Each row comes from the steps of one walk. Every step used is in the known rows, and no mark comes twice. Write the walk behind each row, first mark first.
In the rows, 128 means zero.
Known rows:
mevo neribo pupo: [121 128 135 127 122 152 137  99 122 104 107 112 158 172 156 128 140 138
 117 138 124 143 132  93 100 155 123 113 129 120 131 140 127 154  95 118
 125 172 109 176 158 111  83 147 116 118 131 125 132 135 102 115 101  94]
nifono zopen vibi: [107 139 128 162 136 124 104 133 122 109 160 131 112 101 137 118 140 110
 131 113 109 129 132 158 130 120 133 140 121 109 122 116 145 138 140 132
 128 180 100 146  75  90 125 189 129 116 130 125 146 102 151 126 137  94]
zopen mevo neribo tefofep: [109 135 135 125 148 104 131 129 137 118 109 117 135 112 199 146 138 137
 132 137 137 169 136 141 107 181 124 112 134  96 136 143 142 150 147 136
 116 159  85 143 114 124  62 141 107 139 128 123 108 127 127 124 127 115]
vibi neribo tefofep: [113 127 128 136 161 140 127 139 140 131 110 124 127 125 174 138 142 145
 127 140 164 150 125 114  51 176 142 125 121 125 141 126 141 134 137 160
 127 133  98 107  92  99  96 138 111 131 126 137  94 117 136 130 149 108]
pupo neribo mevo: [151 102 132 100 104 123 146 133 124 162 145 151 147 116 150  95 131 134
 141 139 147 143 139 134 144 116 125 130 149 135 129 112 138 127 147 127
 131 131 105 126 131 126 117 133 137 104 131 147 104 135 137 123 152 169]
vibi zopen pupo neribo: [182 124 128 108  68 131 154 137 126 155 114 113 129 104 158 128 123 115
 116 128 150 142 138 125  85  77 133 142 152 137 133  84 127 132 139 104
 127  66  63  65 118  94  87 101 103 143 148 139 109 162 158 143 142 166]
neribo mevo: [134 116 130 113 114 125 141 133 131 144 141 145 155 140 135 112 133 143
 146 146 128 150 127 137 142 141 127 128 135 123 132 124 145 118 148 133
 132 147 150 150 132 133 120 117 133 114 127 121 112 121 136 112 126 152]
nifono korar: [125 131 131 127 140 126 109 130 138 134 128 108 137 138 167 115 132 113
 134 125 132 140 130 126  98 150 119 112 137 129 128 118 120  95 126 149
 131 120 132 116 116 100 116 131 143 141 132 115 144 117 120 122 125 123]
pupo zopen mevo neribo tefofep: [ 88 142 133 119 149 103 111 136 147 123  89 111 122 122 201 139 129  92
 129 145 109 167 144 146 122 175 124 110 141  83 123 111 146 150 157 130
 134 139  53 180 126  92  62 168 114 135 126 109 111 129 132 127 134 110]
mevo neribo: [121 128 132 125 149 127 142 114 141 122 110 109 141 134 160 117 125 146
 120 131 138 152 134 117 133 136 127 140 121 134 127 133 133 146 104 129
 125 149 137 185 149 115 105 158 124 122 128 113 128 138 111 129 112  95]
fasel pupo zopen vibi: [ 97 127 120 134 115 100 123 123 150 138 161 127 122 140 155 145 119  50
 119 157 102 139 139 166 142 154 126 103 110  95  81  91 134 141 112 119
 137 157  80 137 114  67 139 175 148 124 124 138 136 124 150 140 140 134]
zopen vibi neribo pupo: [107 120 124 158 111 177 129 110 114  79 153 128 139 136 160 146 146 117
 130 131 123 138 129 103  77 186 133  96  98 108 130 129 135 155  73 145
 128 179 113 104  92 105  83 151 123 115 134 154 103 108 164 119 123  87]
neribo vibi: [137 119 134 125 114 107 115 122 127 112 136 147 126 145 148 122 126 148
 138 145 130 142 131 139 153 157 122 125 129 138 141 123 137 118 156 166
 133 137 125 106 130 120 135 136 124 116 127 131 122 137 143 120 123 165]
korar nifono zopen vibi: [129 134 131 181 145 102 116 125 117 109 178 158 138 113 146 117 152 120
 138 132 115 137 130 174 125 110 141 129 109 107 100 104 140 156 150 128
 124 199  80 119  56  99 144 206 124 115 123 117 161 105 162 131 132 112]
pupo zopen mevo neribo: [ 99 138 131 114 137 110 114 127 147 114 111 107 129 122 179 143 115  82
 123 130  87 158 146 142 160 155 124 117 142 103 114 115 142 151 114 119
 137 146  96 217 144 120  82 198 123 118 125 107 111 129 136 125 115 110]
tefofep neribo: [123 131 124 133 129 127 129 116 133 125 112 131 125 122 136 127 139 148
 140 103 152 135 131 117 134 151 129 111 126 123 125 123 121 152 108 124
 128 101 144 117  98  88  83 125 117 121 135 155 108 129 118 120 135  97]
korar nifono zopen mevo neribo tefofep: [118 142 142 156 181  77 112 133 132 115 130 141 157 113 203 137 155 153
 126 142 126 171 134 161  90 147 142 135 139  97 115 129 146 163 187 129
 112 208  41 158  74 111  99 218  98 123 121 100 135 114 126 123 121 119]
tefofep neribo vibi zopen: [151 124 121 121  90 120 116 112 128 112 114 136 123 145 160 126 128 179
 132 116 158 153 132 138 118 158 117 110 137 138 142 108 116 146 129 157
 134 108 126  54  90  96  50  91 106 131 139 141 100 163 135 131 121 130]
zopen mevo: [119 131 128 128 117 114 118 133 123 121 146 132 128  97 144 158 126 119
 129 111 101 137 135 143 145 155 128 114 140 110 129 138 131 127 130 117
 119 139 123 110  98 170 106 143 125 130 128 128 108 120 149 126 123 142]
tefofep neribo vibi: [133 124 130 126 115 104 115 110 139 109 122 152 121 140 153 122 135 169
 151 119 159 148 132 128 153 178 121 100 128 131 135 118 128 143 137 159
 132 119 144  83 104  79  85 135 116 111 133 158 103 143 133 105 127 132]
fasel pupo zopen mevo neribo: [ 97 131 129 107 136  90 116 116 164 138 138 111 140 140 190 161 112  79
 105 146  91 165 147 146 153 179 129 111 142 100  88 118 136 149  96 107
 127 171  82 208 141 107  96 208 133 119 122 117 107 139 117 127 111 129]
fasel pupo: [130 122 125 116 123 109 132 120 147 150 154 131 141 147 140 146 126 125
 109 148 128 134 129 132 117 152 130 124 127 127 103 134 123 126 112 119
 117 153 124 123 125 108 150 141 137 131 126 138 130 135 109 134 125 143]
korar nifono zopen pupo neribo vibi: [181 122 149 136 107  71 116 131 121 137 149 171 141 121 175 107 139 134
 141 154 140 151 140 139 135  91 145 144 158 143 114  76 150 134 218 141
 121 126  34  72  99  64 153 228  95  97 137 130 137 131 166 110 141 199]
mevo neribo vibi: [127 119 137 120 133 106 129 108 143 104 121 128 139 155 179 112 122 158
 134 147 143 166 135 125 161 165 119 135 124 144 140 128 141 140 131 161
 130 158 131 166 155 104 111 169 123 109 126 121 123 146 127 118 107 138]
mevo neribo tefofep: [109 134 135 125 156 122 141 127 144 130  92 112 136 140 184 117 140 146
 126 151 162 159 129 126  86 155 127 135 121 116 136 130 138 142 150 141
 125 144  89 169 141  83  89 127 113 137 129 117 132 135 109 129 133 101]
vibi zopen: [148 129 119 121 105 144 130 128 126 127 121 115 126 137 129 133 124 139
 109 125 133 137 127 139  93 109 126 136 137 135 135 119 117 135 118 125
 129 125 111 102 111 147  93  89 121 148 135 117 127 151 131 145 121 133]
fasel pupo zopen: [112 128 124 111 127 105 111 125 158 154 137 127 129 160 140 142 117  73
 108 158 102 132 136 142 134 141 130 118 133 116  90 102 128 128 123 116
 134 137  87 162 140  85 148 171 140 125 125 128 129 136 116 131 127 145]
nifono zopen: [120 138 133 138 146 122  98 133 128 121 137 127 122 118 124 115 133 130
 119 117 110 125 130 132 123 107 137 154 154 131 129 120 139 119 157 131
 123 161 104 156 101 106 129 185 120 114 131 119 144 113 114 118 126 108]
vibi neribo: [124 122 127 129 144 149 126 127 141 119 129 122 130 119 150 137 126 144
 124 124 140 141 128 107  95 156 141 134 118 144 136 132 135 137  94 149
 129 134 140 136 110 133 114 162 120 111 126 135  90 122 142 128 133  99]
fasel pupo neribo vibi zopen: [174 103 124  97  80  98 120 118 139 139 160 140 138 145 179 127 115 141
 102 154 155 148 143 153 102 131 118 122 142 160 122 105 110 131 133 144
 119 130  62  39 108 119 113 135 128 132 135 158 112 182 128 151 136 199]

Which walk is each row?
[137 133 127 120  91 154 127 106 113  89 115 101 158 149 175 162 133 142
 101 127 101 158 137 112  87 163 120 100 145 109 141 139 118 160  86 108
 115 178  89 130 120 165  20 123 104 143 142 114 106 153 122 132  84 109]	vibi zopen mevo neribo pupo
[162 104 123 100  71  88 109 121 132 132 177 145 138 119 197 156 116 135
 105 141 126 156 149 164 124 155 117 109 153 142 124 118 113 137 129 133
 114 144  54  25  86 152  85 147 121 128 137 154  84 173 148 150 135 208]	fasel pupo neribo vibi zopen mevo
[118 105 124 137 116 142 150 130 136 120 171 142 148 114 168 123 138 135
 155 139 137 172 131 143 119 181 138 115  96 119 128 119 158 141  92 158
 136 167 149 144  85 117 101 157 130  96 125 138  83 104 185 118 134 116]	zopen vibi neribo mevo
[154 102 133 105 104  89 119 116 139 148 166 156 133 142 175 123 117 132
 121 160 151 140 143 141 145 150 121 120 139 152 113 115 121 126 137 144
 123 138  74  80 130  99 147 173 136 112 127 168 116 156 124 133 145 198]	fasel pupo neribo vibi
[169 129 129 108  83 126 155 148 127 162  95 112 123 111 181 126 135 117
 119 143 174 150 134 135  38  96 132 133 150 120 143  80 131 131 184 119
 125  61  21  36 104  66  67  80  93 161 149 142 112 157 149 143 166 170]	vibi zopen pupo neribo tefofep
[165 111 126 105  75 105 108 133 109 112 153 141 129 101 189 140 118 141
 124 121 127 152 148 163 135 135 116 112 156 139 146 113 119 137 147 143
 121 118  68  30  87 164  66 134 113 129 140 147  85 168 162 140 138 195]	pupo neribo vibi zopen mevo
[145 128 121 120  81 109 101 116 128  96 132 138 124 117 180 152 128 172
 136 100 132 163 139 152 137 186 120  88 146 121 143 117 115 152 128 146
 124 115 126  49  61 137  34 102 102 134 139 147  76 152 154 120 115 145]	tefofep neribo vibi zopen mevo
[105 136 129 124 106 156 107 119 117 113 110 125 128 173 127 131 135  75
 121 146  91 117 136 109 116 141 123 101 145 102 117  98 126 141 129 115
 143 135  81 155 153  91  99 148 124 126 132 124 132 126 120 110 119 130]	neribo pupo zopen
[ 94 119 116 138 132 129 118 122 165 130 161 120 121 132 176 153 120  66
 116 149 113 152 139 146 108 181 139 109  95 109  89 100 140 143  76 138
 138 161  97 152  94  78 127 209 142 108 124 147 100 123 164 140 142 108]	fasel pupo zopen vibi neribo
[128 105 129 113 131 145 136 133 141 138 140 137 156 133 158 123 129 156
 141 142 143 165 128 119 113 170 141 126 128 139 138 126 153 129 110 155
 135 156 162 166 115 131 108 146 127  95 125 128  77 115 152 113 127 130]	vibi neribo mevo
[135 128 144 151 152  66  96 115 130  87 160 157 159 129 201 127 141 170
 135 138 108 180 141 157 157 158 138 130 144 125 117 127 150 155 168 152
 115 218  90 163  85 132 117 252 105 100 122  99 131 125 144 116  95 148]	korar nifono zopen mevo neribo vibi
[137 134 125 116 116 126 129 120 129 109 122 101 145 112 182 151 121 145
 105 113 113 166 138 137 109 142 123 127 137 121 135 134 124 158  96 118
 120 155 116 151 114 175  46 129 111 139 135 104 103 154 135 141 104 114]	vibi zopen mevo neribo
[ 89 128 122 148 146 142 116 142 146 115 117 123 108 116 185 127 137  74
 136 149 135 154 134 151  74 179 138 104  98  94 119  87 150 151 130 165
 146 137  55 130  83  59  82 174 122 125 126 136  97 112 179 131 166  93]	pupo zopen vibi neribo tefofep
[129 116 128 113 115 123 145 120 135 145 124 149 148 135 138 112 142 156
 157 124 152 155 130 126 149 163 128 107 134 115 125 119 137 142 127 131
 134 127 162 132 105  88  77 111 123 107 132 147  99 122 128 106 136 117]	tefofep neribo mevo
[164 126 134 105  81 113 145 118 145 115 103 106 141 156 192 127 119 157
 122 154 146 186 134 123 106 135 128 144 139 141 149  95 144 132 142 151
 130 119 117 126 155  86  80 123  96 125 142 101 118 166 155 126  93 165]	mevo neribo vibi zopen pupo
[ 88 122 119 141 145 118 119 134 162 136 147 126 120 139 195 152 134  68
 118 168 138 160 135 153  57 203 138 100  95  95  99  92 144 147 115 153
 136 159  52 122  80  42 107 180 130 128 127 149 101 118 156 143 161 110]	fasel pupo zopen vibi neribo tefofep
[121 124 140 118 122  93 115 114 136  94 138 134 137 129 198 143 121 155
 139 136 116 173 143 140 172 191 119 117 135 127 140 139 142 139 130 156
 124 165 127 146 131 146  85 180 117 113 125 119  99 139 144 118 103 153]	zopen mevo neribo vibi
[119 121 130 132 124 174 120 111 120  99 126 123 146 154 148 146 141 140
 122 133 124 132 127  78  66 177 137 108 124 131 140 140 130 145  88 139
 125 161 123 130 118 120  90 148 110 112 132 145  96 118 128 112 116  98]	vibi neribo pupo
[112 131 133 121 139 111 132 120 134 113 125 113 141 104 177 145 124 138
 128 114 112 159 140 130 149 167 127 123 132 115 129 146 135 147 103 121
 117 161 124 184 124 151  79 164 118 122 127 118 106 128 130 127 112 113]	zopen mevo neribo
[103 129 128 127 127 174 103 118 129 102 109 117 135 165 151 142 134  88
 117 143 103 130 135  90  88 172 137 103 134 117 122 104 135 148  97 136
 141 146  94 166 134  93  87 175 116 111 131 133  98 118 135 112 119 106]	vibi neribo pupo zopen
[164 133 124 117  75 137 144 133 133 137 112 107 129 130 140 141 123 124
 116 133 129 146 126 125  84 104 133 133 141 124 137  97 132 125 140 114
 124  91 106  87 125 110  94  81 102 147 143 115 121 147 153 132 116 154]	vibi zopen pupo
[138 119 131 120 134 120 132 142 123 151 117 135 119 108 171 108 138 121
 130 140 171 129 136 138  81 120 125 124 141 123 133 111 126 135 176 133
 125 103  42  81 109  90 107 121 119 141 132 157 123 141 124 136 175 148]	pupo neribo tefofep
[112 142 132 139 140 106  83 139 124 114 153 131 121  92 143 144 134 126
 121 104  81 131 137 146 145 131 137 137 166 114 131 134 141 122 157 116
 118 174 101 151  74 142 103 191 114 116 129 118 117 104 132 117 122 115]	nifono zopen mevo
[157 121 124 114  91 124 109 123 124 104 133 133 128 151 154 123 121 156
 121 143 139 149 131 150 118 134 118 130 141 145 149 111 119 121 148 163
 133 133 115  66 117 141  99 105 117 140 133 118 116 160 146 140 113 168]	neribo vibi zopen
[167 127 126 115  64 111 130 115 138 123 106 130 126 141 169 135 128 163
 139 124 158 165 131 124 107 150 128 109 141 130 144  85 131 138 150 146
 130  77 122  59  98  55  58  93  88 134 147 138  99 155 158 116 117 157]	tefofep neribo vibi zopen pupo
[ 95 102 120 125 114 121 135 125 165 144 176 137 149 145 185 138 124  76
 133 170 116 175 139 158 123 197 138 108 103 104  90  94 156 140  91 147
 141 186 117 176  99  74 116 190 147  88 122 138  82 114 168 130 139 135]	fasel pupo zopen vibi neribo mevo
[143 109 127 107 119 103 135 119 138 161 159 134 138 125 155 129 123 114
 110 139 145 126 140 134 121 127 129 127 137 137 103 122 116 133 113 110
 115 132  75 101 122 109 137 154 139 118 130 167 119 149 108 143 157 163]	fasel pupo neribo
[177 116 146 122 103  86 145 142 124 169 158 169 170 114 169  98 148 127
 146 155 139 160 137 143 120  81 152 146 165 125 105  77 160 132 207 111
 125 144  49 132 102  78 142 206 105  91 135 128 128 114 158 103 145 192]	korar nifono zopen pupo neribo mevo
[131 111 134 167 145 118 130 132 130 116 188 166 165 119 176 113 156 148
 150 147 132 174 129 162 112 147 155 132 107 119 106 107 162 154 130 157
 127 228 115 154  46 106 129 232 120  81 122 119 107  92 186 117 131 106]	korar nifono zopen vibi neribo mevo
[ 93 132 123 150  93 148 116 116 110  96 136 127 121 153 138 136 138  51
 130 144  81 123 137 136 122 152 119  88 114  83 109  92 133 154 113 119
 143 160  68 130 127  72  95 148 132 126 133 136 137 117 158 118 122 116]	neribo pupo zopen vibi
